In the rows, zero is written as 128.
Known rows, with every way that one mark hangs from another:
(G (F (Y (U J (S C))))): [121 149 100 115 137 193  34  94 101 150  56 142 112 164 162 141 116 155
 128 108 160 114  99 145 144 118 118 123 125 174 135 125 103 126 141 117
 120  81  71]
(S (Z E)): [133 118 160 159 133  98 183 162 145 153 158 105  92 118 143 109 108 135
  95 129  79 116 142 140 103 167 146 120  92  97 108 139 130 123 124 100
 132 136 114]
(S (C X) (Z J)): [111 130 125 159  78 118 178  99 131  75 122 153 128 142 136 108  95  89
  92 132  88 135  99  98  95 107 148 117 111  90 129 122 118  99 136 105
 133 110 152]
(X (C S) (U J L Y) Z): [138 139 134 118 166 126 101 112 154  98 153  91 132 205  96 185 122 128
 183 134 164 212 136  89 163 162 140 166 146 142 112 174 117 160  35 111
 113 109 107]
(L F (U (S (Z E J)) Y)): [153 177 181 114 142 151 132 154 111 156 156  99 125 105 151 126 113  89
 155 120  98 100 144 178  98  83 111  74 112  97 149  89 150 126 115 150
 120 107 184]
(E U): [ 86 104  95 157 111 101 155 134 142 143 154 116 120 147 119 116 150 151
  77 174 139 121 131 108 108 196 128 132 100 117 120 135 126 131 147 132
 140 166 119]
(Y F): [114 112  89 137 121 113 173 119 116 138 124 108 139  98 105 152 160 165
  95 150 136 157 144  95 135 145 139 146 143 145 110 150 135 132 119 134
 136 139 108]
(L F (U (J Z) S Y)): [144 170 159  90 175 155  73 126  84 119 121 157 163 129 104 160 162 106
 117 122 157  67 142 209 103 141 117 128 165 123 137 134 159 148 128 131
 141 105 161]
(L (F G)): [ 99  85 140 126 135 116 156 126  78 143 134 128 128 122 119 146 173 141
  64 124  98 100 124 135 105 161 145 159 151 136  88 178 147 153 158 146
 129 161 134]
(U (J Z) L (Y F)): [138 168 120 109 160 102 120 118 119  85 108 118 157  99  98 166 176 131
 149 144 186 142 146 210 152 153 148 192 174 162 124 159 144 137 130 113
 136 108 114]
(U J (L F) (S (C X) (Z E))): [169 137 211 113 138 144 119 151  95  96 116 145 162  95 157 143  47 111
 147  46  66 106 121 179  72  63 168 161 157  38 140  80 115 182 128  91
 138  82 165]
(X (C S) (U J)): [118 134 106 131 131 131 103  98 154 127 150  99 107 175 117 167  92 125
 117 151 125 178 112  66 129 173 131 141 113 135 109 190 134 131  69 147
 137  96 106]
(V (U L)): [120  52  83 129 121 108 201 145 151 128 140 107 138 128 135 127 184 130
 131 144 118 156 150  76 131 225 150 192 130 100 131 116 146 126 107 123
 117 181 107]
(C (X (Z S))): [123 107 186 178 116  86 202 144  87 144 134 159 171 182 105 131  99 126
  98 119 109 145 159  81 133 152 157 122 170  75  96 109 116 111 110 107
 124 160 131]
(U (L F) (S (C X) Z)): [169  84 160 111 110 134 140 154  98  81 127 156 167 114 116 127 101 126
 116  63  97 123 114 103  57  63 134 158 163  37 137  90 114 150  99  88
 146 116 156]
(Z (E (U Y)) J S): [104 165 145 173  96  77 147 139 140 190 167  95 106 151 147 132  78  81
 158 181 118 107 147 155 135 121 127  81  85 139 119  75 126  89 158 171
 109 140 137]
(E Z): [120 120 134 144 111  94 190 150 128 134 163 140 121 148  94 117 163 144
  80 155 133 104 125 117  94 206 140 155 145 120  91 157 133 108 124 108
 150 180 121]
(F G (Y (U L))): [104  76  91 147 138 144 104 151 131 120 106 107 116 158 148 100 199 154
 118 117 152 152 137 150 162 197 137 160 127 174  98 182 113 118 126 129
 112 144 109]
(U L (Y F)): [133  93  90 117 137 101 147 128 121 110 121  87 156 111  94 179 178 150
 145 128 179 170 162 128 143 129 144 177 158 147  97 125 124 125  84 119
 125 145 111]
(L (F G Y) U): [116  85 120 125 135 159 109 118  69 126 103 138 169 134 137 106 203 133
  98 115  97 111 137 130 139 176 131 131 106 147 108 190 134 146 153 177
 121 136 158]
(Z (E U)): [ 92  99 119 165 113  92 163 133 157 169 167 101 101 125 147 115 120 144
  98 163  95 113 131 137 120 167 141 112  77 120 121 118 117 147 164 137
 133 158 121]
(S (C (X U)) (Z J)): [ 96 132 106 159  79 159 145 107 141  74 136 139 101 153 141  78 102 105
 102 141  97 154  85  62 102 110 150  89 105 100 144 159 114 106 117 124
 127 109 157]
(C S (X (Z E))): [129 103 172 174 120  67 210 111 132 141 154 131 155 152 133 151  85 110
  89 114  71 160 136  92 167 112 158 119 129  77 100 101  79 156 124 108
 111 141 112]
(V (U L Y) (Z S)): [150 119 138 138  80  94 213 162 110 163 122 131 140 153 125 139 128  96
 165 133 154 128 163  32 123 191 140 175 127  97 105 109 172  98  81 107
 106 161 109]
(S (C (X (U L Y))) (Z E J)): [121 109 132 153  98 140 126 119 158  77 143 103 105 142 165 102  87  85
 173 109  99 158 104 125 124  66 168 100  97 105 129 113  97 123  97 107
 110 108 165]
(S (Z E (J U))): [140 140 127 153 130 112 178 133 175 156 192 102  77 118 161  85 115 107
 122 161  85 111 120 164 111 151 117  85  53 104 157 123 144  87 161 152
 133 135 137]
(F (Y (U J))): [104 151 110 165 149 170  92 123 113 129  98 121 121 180 146 139 152 145
 108 120 161 125 146 175 139 214 152 147 112 161  96 163 110 132 125 109
 126  86 111]
(E (U J)): [ 83 158 117 155 135 123 127 125 129 132 130 129 132 145 126 131 135 145
  89 172 149 110 138 152 103 219 148 151 112 122 119 142 135 143 161 131
 136 138 125]
(J (U L (S (C X)) Y) Z): [170  49  98 107 125 110  90  95 164  74 133 172 160 134  98 134 134  90
 135  87 165 103 110 130 123  62  97 128 124 105 139  73 111  97 104  95
 156 137 132]
(E (Z S)): [139 136 156 151 100  77 183 182 114 160 167 151 123 153  98 108 123 127
 101 162 125  93 140  98  95 192 131 134 159 105  93 142 147  75 123 131
 143 178 121]
(F G): [ 92  84 115 138 140 102 156 130 115 142 117 134 116 129 121 131 165 140
  65 143 115 123 141 106 130 189 142 150 133 152  83 170 141 113 136 128
 126 178 107]
(Y (F G) (U J)): [ 61 169 101 122 147 177 109 113 112 122  91 116 108  87 138 119 162 182
  84 154 155 166 125 157 154 176 151 138 179 194 114 210 145 146 158 145
 113 113 122]

Rows:
[132 150 121 111 175 153 104 150 118 143 100 152 163 125 124 145 131 137
 114 137 141 117 166 129 114 191 130 128 148  97 126 109 156 113 102 121
 133 140 138] => (L (U J S))
[110 147 185 147 125 110 159 102 161 172 160  73 102 175 127 157  77 121
 203 143 132 165 141 133 155  93  99 102 102 162 148  81 129 150 113 139
 134 119 151] => (X C (Z (E (U S Y)) J))
[130  94 157 131 128 126 134  92 105 104  96 166 168 174  91 179  96 118
 117  71 147 139 146  62 138  64 136 121 163 115  93  66  86 142  69  58
 127 130 128] => (U (S (C (X Z))) Y)
[129  87  84  96 148 101 112 105 150  94 138 125 133  79  98 104 220 137
 124 150 184 139 117 166 173 130 100 148 139 194 142 184 150 105 155 165
 133 158 117] => (J (U L (Y (F G))) Z)
[107 172 125 139 115 118 160 118 174 154 152 128  92 130 145 117  87 127
 167 166  79 139 109 107 153  82 112  74 104 122 182  72 108 157 170 137
 122 139 133] => (X (Z (E (U (S C))) J))
[128 183 135 118  96 101  86 160 139  91 142 159 144 155 102 114 104 107
 167 164 165  94 120 143  95 157 141 153 149 121 121 117 121 109 141 124
 128 147 139] => (E (U J L Y) (Z (S C)))
[137 100  69  77 136 159  61  77 137 120  97 141 128  80 101 144 143 135
 119 114 171 136 117  63 159  43  77  98 121 196 132 121 129 103 114 156
 126 130 109] => (J (U (S C) (Y (F G))))
[152 134 104 117 140 123 157  99 180 160 164 134  91 126 143 133  99 117
 173 143  80 128 112 113 155  71 102  67  90 116 179  68 120 123 152 139
 127 135 127] => (X (Z E (J (U (S C)))))
[122 107 115 116 142 112 117  81 150 138 145 114 104  62 126 104 170 127
 114 141 136 113 114 178 186  93 103  96  99 209 131 181 141 122 179 172
 131 134 121] => (J (U (Y (F G))) (Z E))
[159 209 164 104 148 158  85 120 124 120  83 118 120  69 132 159  55 126
 157  94 128 132 139 134 131  45 127 112 133 145 135 100 122 146  99  99
 125  63 115] => (U J (S C (Z E)) (Y F))
[145 167 103 119 111 116 144  80 154 151 154 116 110 112 125 139  95 105
 201 158 109 156 125 109 188  24 112  48 103 154 165  91 121 104 154 177
 103 105 133] => (X (Z E (J (U (Y F))) (S C)))
[118 175 118  85 155 163  58  90  93 108  42 145 148  85 109 183 111 130
 129 107 169 139 139 102 157  65 122 143 172 199 105 130 130 133 112 129
 114 101 107] => (U J (S C) (Y (F G)))
[109 217 107 117  99 119  68  98 124  99 108 160 139 103 100 125 103 110
 135 179 163 112 108 144 140  94 113 104 139 173 159 150 134 124 175 161
 131  86 119] => (E (U (J (Z (S C))) (Y F)))
[139 128 140 106 144 131 126 140 121 104 176 107 114 125 131 101 187  98
 133 137 149 109 118 191  97 135 110 147 113 133 141 155 156 107 153 167
 112 145 171] => (S (Z (J (U (L (F G)) Y))))
[115 173 146  99 175 147  96 162 150 134 104 111 101  44 159 101 140 166
 149 132 133 155 116 230 178 125 135 138 198 178 163 176 150 155 171 148
 123 107 116] => (Y (F G) (U (J (Z E)) L S))
[114 142 130 154  33  83 171 147 151  86 159 167 160 151 126  64  97  93
 159 179 110 124  89 109  97 120 140 126 149  75 152  97 116  81 179 159
 134 165 180] => (E (U L) (Z J (S (C X))))
[149 124  94  97 127 155 107 158 155 103 117 166 124 107 119  89 122 132
 101 130 104 127 126  53  93 125  99  82 110  86 154 121 143  99  86 105
 138 133 134] => (L (U (S C Z)))
[145 174 171 129 178 154 112 209 162 147 140 102  85 109 169 109  89 153
 144 107 127 133 146 202 103 164 143 135 149  88 142 116 134 137 101  83
 125 105 119] => (Y (U J L (S (Z E))))
[135  89 168 146 126 117 173 106 126 136 112 154 145 132 131 148  66 130
 128  76  65 138 132  82 147  59 151 102 143  85 117  65  92 167 113  77
 132 131 126] => (U (S (C (X (Z E)))))
[194 117 102  83 140 143  88 134 179 113 142 105 115  59 127 122 102 135
 182  96 139 147 128 111 132  23  89 100  98 124 169  78 119 118  89 120
 132 108 118] => (J (U L (S C (Z E)) (Y F)))
[116 122 106  88 153 159  90 127 105 133  78 129 168  80 110 130 168 146
 116 130 175 158 160  84 165 105 100 105 164 181 115 138 148 108  89 156
 114 152 135] => (L (U S (Y (F G))))
[139 150 113  70 155 180  50 101  88 108  94 161 169 125 111 186 124 109
 134  98 136  87 139 140  90  93 129 118 145 114 122 101 138 156  99 113
 126  97 161] => (L F (U J (S C) Y))
[119  70 168 148 136  85 205 102 148 162 158  90 100 162 121 155 105 156
 148 120  72 170 144 113 148 154 149 130 111 129 107 152 138 168 102  98
 144 129 126] => (X C (Z E))
[135 156 166 134 185 149  66 168 141 138  90 121 106 118 175  98 142 132
 158  99 127 113 130 249 185 162 130 150 144 177 139 161 125 141 163 132
 123  98 107] => (F G (Y (U (J (Z E)) L S)))
[131  69 116 136 105 119 140 106 115 114  93 168 160 138 113 160  83 121
  89  88 110 124 127  61 106  80 134 129 143  89 102  73 105 119  95  84
 148 134 125] => (U (S (C X)))
[132 152 180 137 142 202  86 174  79 144 112 121 107 139 147  82 151 155
  83  82 137 110 121 143 112 139  95 120 136 154 127 181 123 142 126 140
 126  93 136] => (L (F G (Y (U (S Z)))))
[143  79 103 126 137 151  82 155 114 173 103 101 125 162 154 123 171 173
 144 108 184 146 128 149 149 145 109 153 139 150 132 111 108 107 113 124
 121 141  65] => (G (F (Y (U L S))))
[151 134 129  94 113 146  82 163 128  95 151 126 132 119 110 122 125 130
 137 111 154 102 113 118  63  78  95 137 129  92 157  94 115 155 108 109
 133 121 145] => (E (U (L F) (S C Z) Y))
[168 145 150 150  48 103 143 153  99 165 133 138 133 127 164 109  81 119
 194 110  70  87 108 107 111  89 135 127  62  81 146 123 120 167 180 146
 130 100 140] => (V (Z (E (U (L (F Y)))) (S C)))
[159 168 115 139 108 124 193 127 139 184 148 145 106 143 128 133 121 117
 129 153 155 104 124  82 107 143  91 109  88  99 148 101 170  80 135 134
 147 145 131] => (V (Z (J (U S))))
[ 97  85  92 154 116 150 105 105 102 167 109 104 104 176 155 115 178 169
  90 133 165 131 108 145 147 176 127 125 105 176 108 163 104 115 149 130
 119 128  71] => (G (F (Y U)))
[ 91 153 152 111 146 115 107 141 108  94 145 144 136 107 128  94 189 137
 104 165 125  87 100 238 111 203 144 189 162 135 155 204 157 181 227 170
 134 146 150] => (E (U (J Z) (L (F G))))
[173 100  88  95 129 157  76 110 118 118 119 137 145 124 147 124 165 100
 181 103 112 107  99 142 140  74  87 143  96 142 165 106 124 115 167 194
 127 118 146] => (Z (J (U (L (F G Y)) (S C))))
